Known rows, with every step that occurs:
X C: [-20  42  15 -17 -10 -39   3  41  28   6 -11 -14 -36 -16  16 -12  23 -39
  -1 -32  -9  -4 -11]
F Y Q P: [ 25  13  11  14   4  -6 -25 -12  41  13   7 -18   3  15  -8 -20  11  75
  25   0   5  29  22]
D C: [-32  18  12 -32   1 -18   6   5 -22   6 -30 -20 -19 -14   0  -9  -1 -33
   4 -18  13  16  -6]
Q P F Y: [ 34  18   2  57  44  15   0 -27  49 -16  40 -26  28   9   9  17  23  63
  17 -16  36   2  26]
Q E: [-61  32  20  42 -61 -16 -18  24  -4 -33 -51 -59  57 -18 -25  -6 -55 -40
  12 -30 -42 -34 -16]
D C H Q E: [-47 -24   6 -37 -38   4  36  34 -58  -7 -44  25  -9  -9  11 -11 -42 -68
 -21  -7 -16 -22 -29]
G E: [-11  36  33   8 -23 -31  11  44  24 -50 -24 -82 -23   2  -9  17   2 -12
  32 -12 -18  52 -43]
C P F Y Q D: [ 63 -32 -12  37  26  40 -28 -45   1  11  46 -17  61  -4  -3  11  48  49
   7  15  20  -2  43]
F Y Q Z: [-10  -2  -4   7   1 -27 -38  -9  25  22   1 -10 -26  23 -25 -19  -3  52
  22 -26  -5  24  15]
H Q E: [-74  32   5  34 -59  -1  -3  11 -17 -16 -21  -9  17  -4 -15  16 -84 -30
   5  -5 -64 -30 -43]
Y F: [-25  41   8  51  13  -7  -6 -16  58 -16   5 -59   2 -21 -30  27   2  12
  15 -32  21  17  28]
C H Q: [-32  -6  -9  -1 -39   7  20  54 -28 -27 -10  26 -35  -4   9  29 -37 -40
 -25  12 -35  -6 -29]
X Q: [-48  16  20 -22 -12 -18 -11  18  30  15 -19 -14 -22 -40  -1 -18   3 -34
  -7 -12 -22  17  -3]
F Y Q: [ -3   3   4  22  -9  -9 -35 -11  44  11   4 -33  -7  12 -20 -20   9  54
  34 -29  -7  33  23]
Y Q P: [ 17  38  17 -20 -14 -10 -36  16  10   8 -16  -1  20  -1   1   1  -9  66
  -3  64 -11  23  -2]
Y Q D C P F: [ 44 -11   1 -43  20   8 -27 -36 -25  38   9  24  45  -9   3  -9  23  41
  -5  42  12  12  26]
D C P F: [ 12 -25  -1 -13  21  29   3 -21 -38   8   2 -19  30 -18   9   7  36 -16
  -9  14  36   0  17]
C H: [-17  -5   0   2 -35  -6   7  63 -16 -38 -30 -10 -13 -13   3  16  -6 -45
 -19  -7 -11  -5  -7]
P C H Q D: [ 24 -13 -29  -8  -5  -1  27  25 -14 -32  -7  54 -16  17  -1   6 -15 -66
 -36  44 -11 -55 -44]
H Q: [-50  39  -7  16 -25  -1  -4  10  -5  -6   8   5 -33   1  -6  36 -51 -10
   1   9 -44   7 -36]
F Y: [-15  14   2  48   0 -13 -11  -9  39 -10   8 -50 -19   8 -19  -5   8  10
  35 -62   2  18  20]
D C H: [-19 -19   6 -46 -13  -8  28  39 -43  -7 -42   5 -24 -13  13 -10   4 -58
 -18 -12  17   4  -5]
Y Q P C Z: [ 38  14   1 -35   3 -17 -15  14  12  -4 -22  24   9  28  -6 -10  14  27
 -20 100   7 -13 -17]
P F Y: [ -3  -5  -9  77  35  15 -14 -39  68 -17  48 -49  17   8 -10  16  29  43
  36 -75  26  12  40]

Rows:
[ 27 -21  -6  22  51  10 -16 -64  45  22  46  -6  25  11  -2 -11  35  66
  32 -51  34  17  51] => P F Y Q D C
[ 36 -44 -10  14  44  16  -3 -42  34  12  37  10  22  11   6 -14  37  51
  18 -48  36  11  50] => P F Y Q D C H
[  4  13   5 -40 -14 -15  39  68  -5   0  -5  51 -49  -5  43  -4   7 -45
 -34  11 -16 -23 -34] => X C H Q P
[ 21 -12 -18   1  34  23  20 -58 -31  29  48  43  -1   7  10  16  -7   2
   4   0   4  -9   2] => H Q D C P F Y
[-18  44  -9   5  -4 -13   4 -12 -20   7  20  35 -22  -1  -4  33 -52 -12
  -2  10 -41  -4 -29] => H Q D
[  6 -13  -7  55  29  18 -34 -43  71   0  47 -36  24  11 -11   5  29  78
  37 -49  18  23  45] => P F Y Q
[ 50   9  -6  -2   5  -2  23  39  -1 -43 -23  18   9  11  10   2  10 -26
 -36  67  22 -41 -30] => Q P C H
[  1 -22 -33 -10  -9  -7  21  40 -20 -33 -18  53 -39  26  -8   8 -22 -66
 -44  46 -10 -55 -56] => P C H Q Z
[ 14 -20 -14  25   4  29  31  20   2 -24  26  36 -13  13  21  26 -12  11
 -15   6   0 -11  -5] => C H Q P F Y
[  4  13  -8 -31   5   7  18 -24 -64  27  15  48 -10  -6   8  20 -30 -30
 -15  37 -18  -9 -25] => H Q D C P
[-35 -24  -8 -61  -6 -11  33  34 -66   8 -29  52 -55   3  13   2 -30 -57
 -31   3   0  -7 -31] => D C H Q Z
[ 26 -39  -4  55  -8  49 -34 -30   4  -4  20 -44  86  -7  -9   0  26  37
   9   7   4 -17  35] => C P F Y Q E
[ -8 -16  17 -76  12 -24  24   9 -19  36 -25  44 -21 -43  19 -39  12 -63
 -27 -11   2   2   5] => X Q D C H
[  2 -10   8 -35  -4  11   5   3 -61  12 -23 -18  10 -21   3  -4  21 -40
 -14  28  19   3  -1] => D C P
[ 29 -45  -3 -17  25  36  -9 -38 -20  28  13 -13  32  -5   6 -15  48  23
   4  10  39  12  32] => D C P F Y Q
[-18  29  -4 -29   7 -12  19 -24 -40  23  11  47 -30   0   4  17 -45 -26
  -2   8 -23   0 -27] => H Q D C
[ -1 -25  -4 -36  16  20  42  14 -36  -2  -1  45 -15  -1  30   8  -7 -19
 -26  14  21  -6 -12] => D C H Q P F
[ 45 -19   2 -18  13   2 -18 -39  -8  39   8   1  14   4  -7 -33  29  36
  19  -2  13  19  35] => F Y Q D C P
[-21  -2  13  35 -36  -8 -35 -10  36   2 -19 -44  32   6 -25 -36 -18  36
  37 -40 -23   4  19] => F Y Q E
[ 41  -9  -5   1  16 -14  -7 -13  39   3   4   5  -7  43 -13 -28  32  37
  11  30  21  -3  11] => F Y Q P C Z
